In the rows, zero is written as 128.
Known rows, with every step that occurs
kebo/gutuz/biki/pidi/roku/dutuzav: [112 162 132 143 151 144 106 105 146 111  26 138 124 173 131 135  77 113
 137 118 166 133 134]
pidi/kebo/gutuz/biki: [ 87 140 125 133 166 145  95 128  88 106  70 144 111 156 120 108 129 121
 142 129 110 129 123]
kebo/gutuz/biki/pidi: [104 152 131 164 140 143 103 124 107 115  34 147 113 164 122 118 105  87
 144 116 150 111 133]
roku/dutuzav/kebo/pidi: [ 57 129 123 153 154 144 123 110 176  93  52 153  97 149 119 144 126 128
 146 185 165 141 139]
gutuz/biki/pidi: [ 79 148 139 175 133 154  87 157 125 106  34 145 122 141 133 123 126  88
 132 133 142 132 138]
fati/fafi/kebo/dutuzav/roku: [128 154 120  82 129 104  94 102 148 108  47 167 109 112 133 181 164 114
 115 100 116 157 142]
dutuzav/roku/pidi/kebo/gutuz/biki: [117 126 109 134 176 138  97 110 145 112  28 122 101 166 117 140  90 134
 138 121 114 109 122]
gutuz/biki/pidi/kebo/dutuzav/roku: [ 75 134 113 123 167 122  62 143  99 112  27 163 114 138 132 145 126 103
 120 131 135 144 133]
fafi/kebo/dutuzav/roku/pidi/biki: [120 169 121 119 144 125  87 109 137 111  25 148 105 148 137 166 100 134
 140 113 145 132 127]
fafi/fati: [ 93 150 130 128 139 139 108 140 183  96  85 125 119 123 143 123 141 109
 139 120 139 121 129]
biki/pidi/kebo/dutuzav/roku: [ 61 119 106 106 162  93  52 153 111 111  31 169  94 123 126 171 123 107
 122 112 144 155 130]
fafi/kebo: [107 159 141 146 115 129  94 145 133 100  43 138 113 128 132 134 144 118
 144 125 120 142 128]
fati/fafi/kebo/dutuzav/roku/pidi/biki: [113 165 125  96 147 134 104  98 171 106  40 166 109 129 135 184 134 131
 130 106 126 145 142]
fati/fafi: [ 92 138 136 124 120 146 105 132 172  98  90 148 105 112 128 160 169 105
 111 108 118 154 142]
fati/fafi/kebo: [103 154 142 118 119 134 109 129 162  96  59 156 116 107 128 156 176 113
 129 117 101 155 145]
dutuzav/roku: [117 130 120 127 124 126  80 131 165 108  67 130  97 128 128 164 112 117
  97 108 122 143 121]
biki/pidi/kebo/gutuz: [ 53 123 120 138 158 113  79 155 103 107  39 161  97 136 113 144 118 103
 149 115 137 136 130]
pidi/roku/dutuzav/kebo/gutuz: [ 89 170 126 127 148 143 126  95 189  93  56 145 110 165 127 159 100 142
 126 135 159 168 124]
roku/dutuzav/kebo/gutuz/biki: [ 96 157 137 157 158 159 136  89 151  94  52 149 120 164 121 146 104 116
 140 175 156 135 132]
gutuz/biki: [103 155 140 165 126 166  96 139 130 102  67 129 122 146 137 113 135 104
 123 136 132 130 126]

Rows
[ 72 181 126 150 157 146 129 113 126  96  24 168 114 166 120 122 118 102
 136 140 143 152 130]
dutuzav/kebo/gutuz/biki/pidi/roku
[ 78 151 136 165 164 149 131 103 147  96  26 159 119 158 119 152  95 102
 149 177 168 132 139]
roku/dutuzav/kebo/gutuz/biki/pidi
[102 145 123 146 146 162  88 126 191 107  58 127  98 152 129 169  70 136
 118 117 136 126 121]
dutuzav/roku/pidi/biki
[ 57 143 123 136 163 130  71 154  82 106  31 165 119 139 136 129 141  97
 140 135 148 143 136]
gutuz/biki/pidi/kebo/dutuzav
[107 148 112 123 145 141  80 109 157 115  51 141  94 157 136 174  82 129
 120  97 168 128 121]
kebo/dutuzav/roku/pidi/biki
[102 154 133 125 130 145  88 126 202  98  67 121 115 147 142 160  99 150
 115 117 159 170 126]
pidi/roku/dutuzav
[120 139 108 108 128 107  69 115 131 116  63 141  94 137 135 172 118 115
 103  93 155 143 120]
kebo/dutuzav/roku
[ 40 144 130 146 164 172 124 108 171  92  71 167 102 154 122 141 115 134
 144 189 162 145 135]
roku/dutuzav/kebo/pidi/biki
[111 117 104 126 165 120  94 116 158 112  37 121  87 156 111 157  85 138
 135 107 124 118 119]
dutuzav/roku/pidi/kebo/gutuz
[100 180 131 137 157 158 130  88 176  92  50 142 124 173 131 138 103 138
 128 149 153 161 127]
pidi/roku/dutuzav/kebo/gutuz/biki
[125 133 103 129 136 115  82 111 154 116  35 126  89 151 132 175  94 119
 125  93 170 123 123]
kebo/dutuzav/roku/pidi
[ 72 124 110 139 158 125  87 142 130 104  37 133  93 149 129 149 117 134
 157 116 161 128 128]
roku/pidi/kebo/dutuzav
[ 75 147 132 139 135 132  79 147 193 101  33 140 114 141 139 171  92 125
 125 114 174 167 138]
biki/pidi/roku/dutuzav
[ 36 121 126 144 152 122  66 180 123 100  44 160 101 117 122 151 135 103
 139 127 130 154 135]
biki/pidi/kebo
[ 70 155 126 144 126 128  75 163 164 103  36 145 108 136 135 148 115 112
 121  96 154 167 131]
biki/pidi/roku
[135 150 117 100 137 112 101 100 169 108  22 153 103 122 131 182 142 123
 133 103 129 137 146]
fati/fafi/kebo/dutuzav/roku/pidi
[ 68 172 137 158 156 159 107 131 174  91  20 156 133 154 137 144 112 115
 127 166 157 168 138]
gutuz/biki/pidi/roku/dutuzav/kebo
[ 74 145 108 130 132 136  93 130 163 108  58 134  94 158 130 106 136 135
 131 107 147 142 128]
kebo/pidi/roku
[ 46 158 108 139 146 142 122 122 162  93  52 159  93 157 120 110 147 131
 134 148 140 159 128]
dutuzav/kebo/pidi/roku
[ 71 164 129 169 153 149 128 117 111  99  27 168 110 158 114 124 122  84
 145 160 145 131 133]
dutuzav/kebo/gutuz/biki/pidi
